Known rows, with every step that occurs:
zanem > dofe > vugep > suleg: +0.98 +3.66 -1.99 -1.06 -1.56 -1.37 -0.42 +2.96 -0.85 -0.90 +1.61 -1.64 +0.71 -1.20 +0.80 -0.48 -0.06 +0.59 +1.01 -2.03 -0.79 +2.23 +1.57 +0.55 +1.05 -0.71
vebuv > suleg > gunel: +4.13 +2.23 +0.91 +2.07 -0.67 +1.28 -0.58 -1.22 +0.94 +0.18 +0.09 -0.10 -3.30 -0.29 -1.33 -1.00 -0.83 -0.34 +1.02 +0.32 -0.54 -3.84 +0.92 +1.77 -0.45 +1.26
gunel > dofe > manom > pabun: -3.30 -1.98 +1.61 +0.92 -2.22 -0.56 -0.61 -2.09 -0.38 +1.27 -2.66 +1.92 +0.15 +1.06 +1.02 +1.22 -0.42 +0.06 +0.55 +0.55 +0.34 +3.98 -1.39 +0.61 -1.13 -0.12
vugep > suleg > gunel > dofe > manom > pabun: -5.08 +1.05 +1.12 +1.70 -3.07 -1.20 +0.50 -1.75 -0.67 +0.75 -2.33 +0.72 -1.18 -0.16 +0.48 +0.21 -0.66 +0.67 +1.14 +0.17 +1.02 +4.34 -0.98 -1.11 -0.31 +0.43
gunel > dofe: +1.49 +0.59 +1.24 -0.06 +0.06 +1.06 -0.95 -0.12 +0.59 +0.88 -1.63 +5.64 +0.36 +0.84 +0.34 +0.52 +0.01 -0.29 -0.38 +0.58 +1.12 +1.21 -0.40 -0.69 +0.13 +0.03
vugep > suleg: +2.38 +0.88 -1.84 +0.13 -1.88 -0.20 -0.88 +2.06 -1.51 -2.67 +2.13 +1.99 -0.81 -1.08 -0.16 -0.34 +2.04 +0.83 +1.67 -1.24 +0.96 +4.29 +2.22 -3.18 +0.76 +0.21
vugep > suleg > gunel > dofe > manom > pabun > zanem: -3.36 -0.57 -0.68 +1.65 -4.99 -1.51 -0.63 -2.37 -0.24 -2.36 -4.05 -1.55 +0.27 +0.33 -0.24 +0.33 -0.38 +2.06 -0.06 -0.18 +2.02 +1.71 -1.39 -1.97 +0.28 +1.88
suleg > zanem > dofe: +0.93 -1.38 +1.74 +0.15 +3.57 -0.69 +0.58 +0.48 +0.43 -0.40 +2.17 +2.94 +0.99 +0.08 +0.06 +1.03 +1.02 -0.04 -0.51 +2.08 +0.30 -2.63 +0.07 +1.16 +1.62 +0.89
dofe > manom > pabun: -2.45 -3.20 +0.93 +1.36 -1.83 -0.57 -1.01 -1.82 -0.79 +0.25 -0.90 -0.06 -0.40 +1.01 +0.68 +1.30 +0.28 +0.53 +1.38 +0.19 -0.34 +3.40 -0.19 +0.46 -1.10 -0.01
zanem > dofe > vugep > suleg > vebuv: +4.10 +1.22 -3.23 -1.29 -0.90 -1.46 -0.57 +2.40 -0.16 +0.44 +1.19 -4.03 -0.09 -1.99 -0.37 -1.08 -0.08 +3.16 +0.42 -1.98 -3.23 +5.67 +0.58 +2.63 -1.50 -0.88
dofe > vugep: +4.04 +0.98 +0.01 -0.31 -1.63 +0.79 -1.95 +1.00 +0.08 +1.58 -0.18 -0.97 +0.93 +0.03 -0.03 -0.32 -1.31 +0.58 +0.52 -2.40 -1.74 -2.06 +1.28 +2.43 -0.20 -1.50
vugep > suleg > zanem > dofe > manom > pabun > gunel: -3.16 -2.98 -0.44 -0.98 +4.08 -1.69 +0.96 -0.22 +0.43 -1.05 +1.34 -1.91 +1.35 -0.09 +0.98 +1.69 +1.37 -0.12 +0.04 +1.08 +0.07 +2.29 -0.53 -2.29 +0.88 -0.62
zanem > dofe > gunel: -0.52 -0.40 -0.51 -1.84 +4.36 +1.61 +0.94 -0.99 +1.87 +0.82 +1.88 -0.32 -0.22 +3.77 +1.26 -0.31 +1.41 -1.73 +0.79 +1.20 -0.95 -2.37 +0.56 +1.60 +0.54 -0.97
vebuv > suleg > gunel > dofe > manom: -2.28 +1.42 +1.86 +0.33 +0.69 +0.67 +1.24 -1.50 +0.15 +2.01 -3.93 +4.43 -1.71 +1.04 +0.24 +0.03 -1.38 -1.25 -0.76 +1.86 +1.26 +1.68 -1.48 +0.19 -0.09 +1.12
suleg > zanem > dofe > vugep: +2.39 +1.08 +1.38 -0.56 +1.00 -0.69 -0.28 +0.96 +0.43 +1.87 +0.72 -0.66 +2.11 -0.53 +0.17 +0.07 -1.49 +0.32 -0.61 -0.71 -1.52 -3.91 +0.17 +3.97 +0.99 -1.00
manom > dofe: +3.17 -2.95 +0.67 -1.18 +1.84 +2.54 -0.38 -1.67 -0.97 +2.27 +0.93 +0.55 -1.37 -0.25 -1.21 +2.03 -1.74 +0.61 +0.44 -0.83 -1.30 -1.21 +1.01 -1.08 +1.04 -0.35
vebuv > suleg > zanem > dofe > manom > pabun > vugep: -2.29 -5.07 +1.34 +0.13 -0.27 -0.53 +0.32 -1.71 +0.32 +0.61 -0.38 -3.58 +0.26 +0.09 +1.13 +1.62 -0.22 -3.74 -1.18 +1.72 -0.64 -1.90 -2.32 +2.31 -2.97 +0.40
suleg > gunel > dofe > zanem: -1.28 +1.66 +2.06 +1.70 +1.24 +2.88 -0.83 -2.29 -0.50 -0.02 +0.31 +0.48 -0.88 +1.05 -1.13 +0.53 -0.65 -2.49 +0.96 -0.48 +0.52 -0.21 -1.42 +1.65 +0.48 +0.91
gunel > dofe > manom > suleg > vebuv: +1.32 -1.95 -0.88 -0.67 +1.03 +1.09 +0.33 +0.55 -0.59 +0.45 -1.72 +2.52 -0.43 +0.39 -1.06 -1.30 +0.18 +1.62 -2.09 +0.67 -1.04 +2.66 -0.51 +0.36 -2.31 -0.73
vugep > suleg > gunel: -0.54 +3.63 -0.66 +2.01 -0.68 +0.24 +0.57 +0.80 -0.33 -1.03 +1.86 -0.07 -2.94 -1.14 -1.27 -1.21 +0.51 +1.50 +1.91 -0.52 +1.23 -0.34 +2.16 -3.32 +1.27 +1.48
vugep > suleg > gunel > dofe: -1.19 +4.76 +0.67 +1.14 -0.93 +0.31 +0.76 +0.22 +0.35 +0.65 -1.05 +3.70 -1.64 -0.72 -0.52 -0.93 -0.50 +0.48 +0.46 +0.27 +2.03 +0.96 +0.11 -2.90 +1.12 +0.94
pabun > zanem: +3.53 -3.37 -1.41 +0.52 -1.97 +0.43 -2.56 -0.71 +0.27 -3.48 -1.41 +0.06 +1.17 +1.29 -0.58 +0.80 +1.14 +1.58 -0.36 -0.28 +1.09 -1.99 +0.54 -1.23 +0.49 +1.67
pabun > zanem > dofe > vugep > suleg: +1.35 +2.74 -2.77 -1.10 -2.69 -1.73 -0.89 +2.38 -0.65 -2.40 +0.18 -3.00 +1.55 -0.94 +0.58 -0.34 -0.01 +1.25 +0.32 -2.21 -0.24 +1.29 +1.06 +0.18 +1.23 -0.05
suleg > vebuv: +5.79 -3.00 -1.57 +0.02 +0.69 +0.55 -1.49 +0.42 +0.48 +0.60 +0.84 -0.80 -1.05 -0.40 -1.11 -0.25 +0.85 +2.88 +0.36 -0.40 -2.55 +3.76 +0.58 +1.79 -2.28 -0.08
zanem > dofe: -0.59 -0.49 -0.17 -0.41 +3.68 -0.23 -0.29 +1.28 +0.84 -0.69 +1.82 +0.91 +0.27 +1.58 +1.08 +1.50 +0.90 -0.21 +0.26 +1.67 -0.60 -0.88 +0.70 +1.36 +0.77 +1.12
zanem > dofe > vugep > suleg > gunel: -1.72 +5.82 -0.79 +1.01 -0.40 -0.72 +0.99 +1.55 +0.28 +0.41 +1.46 -2.88 -1.64 -1.23 -0.53 -1.33 -1.23 +1.29 +1.32 -1.09 -0.16 -2.15 +1.66 -0.26 +1.49 +0.73
suleg > zanem > dofe > manom > pabun > gunel: -3.04 -4.34 +0.58 -0.82 +5.28 -0.93 +0.60 -1.05 +1.23 +0.13 +0.79 -1.58 +1.54 +0.85 +1.07 +2.15 +0.80 -0.32 -0.34 +1.65 -0.43 -0.08 -0.91 -0.92 +0.45 -0.66

Rows:
+5.21 +1.77 -2.51 -1.05 -2.81 -0.78 -0.93 +1.75 -0.34 +1.25 -0.58 -1.59 -0.02 -2.36 -0.71 -1.56 -0.56 +2.93 +0.07 -2.52 -2.37 +6.65 +0.04 +1.54 -1.83 -1.43 : gunel > dofe > vugep > suleg > vebuv
+0.23 +5.18 -0.65 +1.50 -1.94 +0.02 +0.28 +1.21 -0.24 +0.41 +1.10 -2.07 -2.02 -1.66 -1.16 -1.82 -1.08 +1.61 +1.67 -2.04 +0.13 -1.68 +2.07 -1.33 +1.08 +0.32 : dofe > vugep > suleg > gunel
+0.15 -1.12 -2.35 -0.59 -1.08 +0.36 -0.39 +2.21 -0.98 -2.20 +2.26 -1.37 -0.54 -0.98 +0.35 +0.16 +1.84 -1.61 +0.55 -0.80 +1.04 +1.87 +1.26 -3.89 -1.03 +0.39 : pabun > vugep > suleg
-4.69 -2.52 +0.72 +0.76 +0.13 -1.35 -0.21 -1.26 -0.23 +0.22 -0.50 -1.07 +0.12 +1.53 +1.49 +1.83 +0.15 +0.13 +0.99 +1.24 -0.72 +2.69 -0.68 +1.90 -0.65 +0.54 : zanem > dofe > manom > pabun
-2.71 +3.54 +0.36 +0.74 -0.36 +0.65 +1.07 +0.38 +0.70 +0.88 -0.98 +1.72 -1.52 -0.65 -0.21 -0.59 -0.67 -1.15 -0.33 +0.46 +2.08 -0.57 -0.53 -3.42 -0.07 +1.07 : pabun > vugep > suleg > gunel > dofe
+5.43 -0.95 -3.09 -0.24 -1.16 -0.51 -0.88 +1.67 -0.68 -0.98 +1.66 -1.10 -1.35 -1.91 -1.10 -0.94 +1.64 +3.31 +0.99 -1.35 -1.83 +7.17 +1.17 -0.39 -1.65 -0.17 : vugep > suleg > vebuv
-7.30 +1.61 -0.76 +1.33 +0.31 -0.88 +2.06 +0.21 +0.14 -0.27 +1.09 -4.48 -2.32 -0.40 +0.32 +0.03 -0.33 -0.89 +0.72 +0.87 +0.86 -0.64 +0.06 -2.24 -0.36 +1.84 : zanem > dofe > manom > pabun > vugep > suleg > gunel
+0.48 +0.16 +0.53 -0.09 +2.05 -1.58 +1.02 +1.50 -0.54 -1.68 +2.83 +2.58 +0.71 -1.15 +0.02 +0.46 +1.52 +0.32 +0.02 +1.34 +0.90 +0.20 +0.53 -0.45 +2.16 +0.85 : vugep > suleg > zanem > dofe
+2.30 +4.36 -1.13 -0.87 -3.71 -0.51 -0.86 +2.13 -1.06 +0.12 -0.71 +1.20 +0.84 -1.61 +0.29 -1.12 -0.58 +0.55 +0.61 -2.72 +0.26 +3.47 +0.84 -0.77 +0.64 -1.38 : gunel > dofe > vugep > suleg
-1.52 +2.93 +1.16 +1.52 -0.09 +2.21 -0.53 -1.44 -1.25 -1.05 +0.83 +0.15 -1.06 +0.13 -1.15 +0.06 -0.17 -2.32 +1.36 -1.05 +1.04 +1.94 -1.06 +0.36 +0.81 +0.87 : vugep > suleg > gunel > dofe > zanem
+4.27 -0.91 +1.78 +0.02 +2.10 -0.64 +0.12 -0.20 +0.44 -0.80 +1.35 +2.42 +0.44 -0.42 +0.00 +0.68 +0.55 -1.19 -0.65 +2.05 -0.54 -2.43 -0.47 +3.59 +0.70 +0.62 : vebuv > suleg > zanem > dofe
+2.82 +2.69 +1.01 -0.71 -1.80 +0.77 -1.45 +0.57 +0.57 +2.82 -2.37 +1.64 +1.56 -0.03 +0.41 -0.39 -2.20 +0.01 -0.50 -1.87 -0.88 -1.08 -0.24 +2.42 -0.23 -1.65 : gunel > dofe > vugep
-1.47 -3.40 -0.11 +0.88 -4.19 -0.90 -1.80 -2.80 +0.06 -2.00 -4.66 -0.30 +1.57 +1.41 +0.34 +1.37 -0.14 +1.49 -0.61 +0.18 +1.31 +1.26 -1.79 -0.34 -0.45 +1.34 : gunel > dofe > manom > pabun > zanem
-5.98 -4.91 +0.05 -0.17 +1.00 -0.17 +0.12 -0.71 +0.52 +0.67 +0.02 -4.56 +0.21 +1.50 +1.86 +2.21 +0.12 -2.92 -0.55 +1.48 -0.54 -0.82 -1.52 +0.56 -2.74 +0.71 : zanem > dofe > manom > pabun > vugep
+2.53 -2.36 +0.58 +0.39 -0.89 -0.08 +0.45 +0.94 -1.31 -1.39 +2.39 +1.88 +0.28 -2.54 -1.07 -0.32 +1.77 -0.91 -0.37 -0.07 +1.86 -0.61 +0.55 -3.61 +0.32 +0.13 : pabun > vugep > suleg > zanem
+3.39 -0.81 +1.02 -1.46 +3.24 +1.26 +1.21 -2.10 +1.52 +0.78 +1.50 +0.94 -0.13 +2.16 +0.35 -0.94 +1.09 -2.53 +0.03 +1.52 -0.94 -3.63 -0.37 +3.35 +0.48 -1.33 : vebuv > suleg > zanem > dofe > gunel
+0.22 -2.58 -1.57 -0.90 +2.83 +0.40 +0.69 +1.19 -0.44 -0.48 +0.10 +0.05 -0.40 +0.73 -0.64 -0.81 +0.61 +1.60 -1.76 +1.20 -1.86 +1.38 +0.03 +1.38 -1.91 -0.25 : zanem > dofe > manom > suleg > vebuv
-5.37 +2.28 +0.88 +0.29 +0.67 +0.04 +1.96 -0.18 -0.68 +1.12 -2.84 +4.47 -1.43 +0.48 +0.28 -0.11 -0.59 -0.16 -0.31 +1.26 +2.43 +3.82 -0.59 -3.14 +1.00 +1.24 : vugep > suleg > gunel > dofe > manom
+0.36 +0.27 +0.04 -1.55 +3.12 +0.60 +1.89 -0.80 +0.73 +0.07 +2.61 +1.14 +0.17 +1.65 +0.37 -1.12 +1.94 -1.27 +0.59 +0.98 +0.21 -1.57 +0.42 +0.06 +1.64 -1.12 : vugep > suleg > zanem > dofe > gunel
+1.09 -2.78 +2.55 +0.79 +1.04 +1.13 +0.97 -0.16 -1.96 -1.12 +0.26 +6.53 +0.67 -0.35 -1.73 -1.03 +1.07 -0.19 -1.83 +1.30 +2.11 -4.02 +0.60 -2.28 +1.05 -0.50 : dofe > manom > suleg > zanem
-4.93 -5.49 +1.28 +0.27 +1.06 -0.50 +0.72 -1.16 +0.19 +0.80 +0.17 -3.17 +0.74 +0.52 +1.17 +1.91 +0.12 -2.86 -1.08 +1.80 +0.06 -2.00 -1.90 +0.39 -2.22 +0.53 : suleg > zanem > dofe > manom > pabun > vugep
-0.84 -1.92 -1.15 -1.06 +0.97 +0.52 -0.14 -2.75 +2.08 -0.95 +0.07 -3.60 +0.86 +3.83 +1.18 +0.04 +1.17 -0.62 +0.56 +0.69 -0.83 -3.03 -0.48 +2.17 +0.21 -0.42 : manom > pabun > zanem > dofe > gunel
+3.23 +2.92 -1.86 -0.48 -3.46 -0.43 -1.24 +2.43 -1.48 -0.80 +1.09 -0.90 +0.24 -1.68 -0.01 -1.07 +0.06 +1.05 +1.43 -3.13 -0.42 +2.57 +2.07 -0.68 +0.55 -1.22 : dofe > vugep > suleg
-0.17 -1.88 -1.29 -0.33 +1.63 -0.82 -1.01 +0.33 +1.15 -2.99 -0.13 -1.00 +1.60 +1.99 +0.77 +1.71 +0.96 +0.68 -0.70 +1.39 +0.22 -2.41 -0.08 +1.03 +1.14 +2.13 : pabun > zanem > dofe
+2.41 +1.89 +0.22 -2.02 +1.46 +0.81 -1.19 +0.78 +1.64 +2.71 -1.91 -0.14 +2.26 +0.34 +0.69 +0.16 -1.91 -0.53 -1.01 -1.67 -1.16 -1.71 -0.39 +0.98 +0.03 -2.26 : pabun > gunel > dofe > vugep
-1.66 -1.42 +0.55 +0.19 +0.69 -1.82 +0.90 +0.68 -0.15 -1.29 +2.74 -1.34 +0.96 -1.28 +0.51 +0.93 +1.19 -0.97 -0.22 +1.25 +0.41 -0.85 -0.54 +0.09 +0.30 +0.57 : manom > pabun > vugep > suleg > zanem > dofe
-4.90 -1.96 +0.17 -0.99 +4.32 -0.41 +1.17 +0.64 -0.27 +0.07 -0.50 +2.31 +0.12 +2.32 +1.55 +1.87 +0.59 -0.74 -0.46 +2.39 +0.31 +2.29 -0.15 +0.29 +0.72 +1.35 : zanem > dofe > manom
-1.65 -1.45 +0.03 -1.21 +1.70 +0.25 +1.85 -1.63 +1.11 +0.49 +2.54 -2.83 +0.39 +1.42 +0.91 -0.67 +1.55 -2.60 +0.41 +0.87 -0.28 -2.48 -0.62 +0.61 -0.17 -1.38 : manom > pabun > vugep > suleg > zanem > dofe > gunel
-6.38 -2.67 +1.18 +1.00 -0.36 +0.52 +0.59 -1.83 +0.85 +2.04 -1.79 -3.14 -0.84 +0.89 +0.89 +1.14 -1.14 -2.67 -0.68 +1.23 +0.56 -1.66 -2.03 -1.00 -2.78 +0.73 : suleg > gunel > dofe > manom > pabun > vugep
-5.28 +1.20 +0.07 +1.42 +2.15 +0.74 +1.64 -0.22 +0.13 -1.84 -1.08 +0.05 -1.15 +1.81 -1.04 -0.94 -0.56 +0.43 -1.54 +1.94 +1.72 -7.03 +0.53 -1.84 +1.30 +2.01 : pabun > zanem > dofe > manom > suleg > gunel
+0.60 +2.45 -2.45 -0.37 -4.51 -2.37 -1.34 +1.38 -0.64 -2.27 +0.12 -4.62 +1.61 -1.16 +0.70 -0.20 -0.32 +1.60 +0.94 -2.53 -0.76 +1.66 +0.62 +1.08 +0.64 -0.36 : manom > pabun > zanem > dofe > vugep > suleg
+5.02 +0.96 +0.92 +0.40 -2.74 -0.75 -0.26 +1.12 -1.71 -0.31 +1.40 +2.30 +1.00 -3.10 -1.41 -1.29 +0.39 +1.29 +0.39 -1.90 +0.75 +0.06 +1.20 -1.01 +1.51 -1.10 : dofe > vugep > suleg > zanem
+4.17 -2.08 +2.41 +1.26 +0.18 +1.40 -0.10 +0.21 -1.38 -1.69 +1.77 +5.50 +0.70 -0.99 -2.19 -1.38 +1.26 +0.26 -1.32 +0.58 +1.61 -6.01 +1.26 -1.87 +1.00 -0.72 : manom > suleg > zanem
-6.76 +0.89 +0.55 -0.19 +1.19 +0.37 +2.20 -0.06 -0.29 +1.43 -2.78 +2.51 -1.28 +0.54 +0.60 +0.21 -0.75 -1.71 -1.05 +1.52 +2.42 +2.20 -1.25 -3.52 -0.19 +1.29 : pabun > vugep > suleg > gunel > dofe > manom
-0.56 +2.34 +0.76 +2.26 +1.01 +2.14 +0.36 +0.25 +0.09 -0.95 +1.36 +1.23 -2.35 +0.53 -2.00 -1.88 -0.12 +0.57 -0.01 +0.48 +1.02 -7.70 +2.09 -2.14 +0.63 +0.67 : manom > suleg > gunel
-0.10 -2.40 +2.59 -0.48 +3.43 +1.19 +1.52 -0.16 -0.84 -0.47 -0.82 +6.76 +1.65 -0.10 -1.20 -0.61 +0.66 -0.89 -2.90 +1.80 +2.44 -3.93 -0.49 -3.38 +1.34 -1.07 : pabun > gunel > dofe > manom > suleg > zanem
-4.01 -1.06 -1.19 -0.23 -2.96 -0.73 +0.24 +0.50 -1.15 -0.87 -0.53 -1.28 -0.21 -0.82 +1.17 +0.59 +0.69 -1.90 +0.10 -0.38 +1.33 +4.74 -0.83 -3.09 -1.71 +0.05 : gunel > dofe > manom > pabun > vugep > suleg
+2.46 +3.52 +1.88 +1.25 -0.76 +1.18 -0.16 -1.47 +1.33 +1.50 -2.44 +3.52 -1.91 -0.06 -0.58 -0.75 -1.50 -0.89 -0.25 +0.92 +0.61 -1.81 -0.92 +1.33 -0.30 +0.79 : vebuv > suleg > gunel > dofe
-1.08 -2.32 -0.95 +0.50 -0.61 -1.58 -1.58 -0.90 +1.15 -2.84 -0.36 -3.44 +1.64 +1.69 +0.93 +1.91 +0.60 +1.06 -0.05 +0.95 -0.38 -1.87 -0.64 +1.96 +0.33 +1.76 : manom > pabun > zanem > dofe
+2.03 +1.61 +1.30 -0.53 +0.79 -0.16 -0.02 +1.39 -0.07 +0.85 +0.78 -0.10 +2.19 -0.45 -0.32 -0.80 -1.40 +0.00 -1.40 -0.71 -1.19 -6.45 +0.46 +3.35 +0.93 -1.53 : manom > suleg > zanem > dofe > vugep
+4.10 +0.72 -2.80 -1.30 -1.98 -1.30 -1.04 +1.00 +0.55 +1.24 -0.40 -4.70 +0.56 -2.45 -0.29 -1.05 -0.57 +3.01 +0.25 -2.75 -3.13 +6.49 -0.51 +1.50 -2.23 -2.27 : manom > pabun > gunel > dofe > vugep > suleg > vebuv
+4.30 +2.06 +1.55 +0.14 -2.97 -0.78 +0.11 +0.84 -1.39 +0.47 +0.02 +4.05 +1.41 -3.06 -1.09 -1.34 -0.22 +0.87 -0.32 -1.60 +1.29 +0.64 +0.22 -1.11 +1.54 -1.27 : gunel > dofe > vugep > suleg > zanem
+1.77 +1.49 +0.43 -1.25 -0.28 +0.28 -1.60 -0.18 +1.61 +2.77 -2.08 -1.73 +2.27 +0.06 +0.87 +0.30 -2.22 -0.05 -0.47 -2.00 -1.65 -1.38 -0.82 +1.91 -0.59 -2.58 : manom > pabun > gunel > dofe > vugep
+2.59 -2.31 +0.14 -2.43 +2.89 +3.86 +0.82 -3.37 +0.39 +3.16 +1.10 -0.36 -1.57 +2.31 -0.58 +0.10 -0.71 -1.10 +0.94 -0.76 -1.55 -2.67 +0.82 -0.33 +0.75 -2.09 : manom > dofe > gunel
+3.74 +5.16 +1.49 +0.28 -2.65 +0.85 -0.94 -0.57 +1.22 +3.37 -3.08 -0.06 -0.28 -0.64 -0.34 -1.35 -3.48 -0.46 -0.40 -1.63 -1.28 -3.61 -0.65 +3.93 -0.50 -1.07 : vebuv > suleg > gunel > dofe > vugep
-1.56 -2.94 -3.13 -0.89 -0.21 -1.62 +0.56 +1.04 -0.24 -0.11 +0.81 -5.57 -0.80 -1.19 +0.50 +0.29 +0.81 +0.98 -0.13 +0.05 -2.21 +6.94 -0.98 +0.76 -3.31 +0.27 : zanem > dofe > manom > pabun > vugep > suleg > vebuv
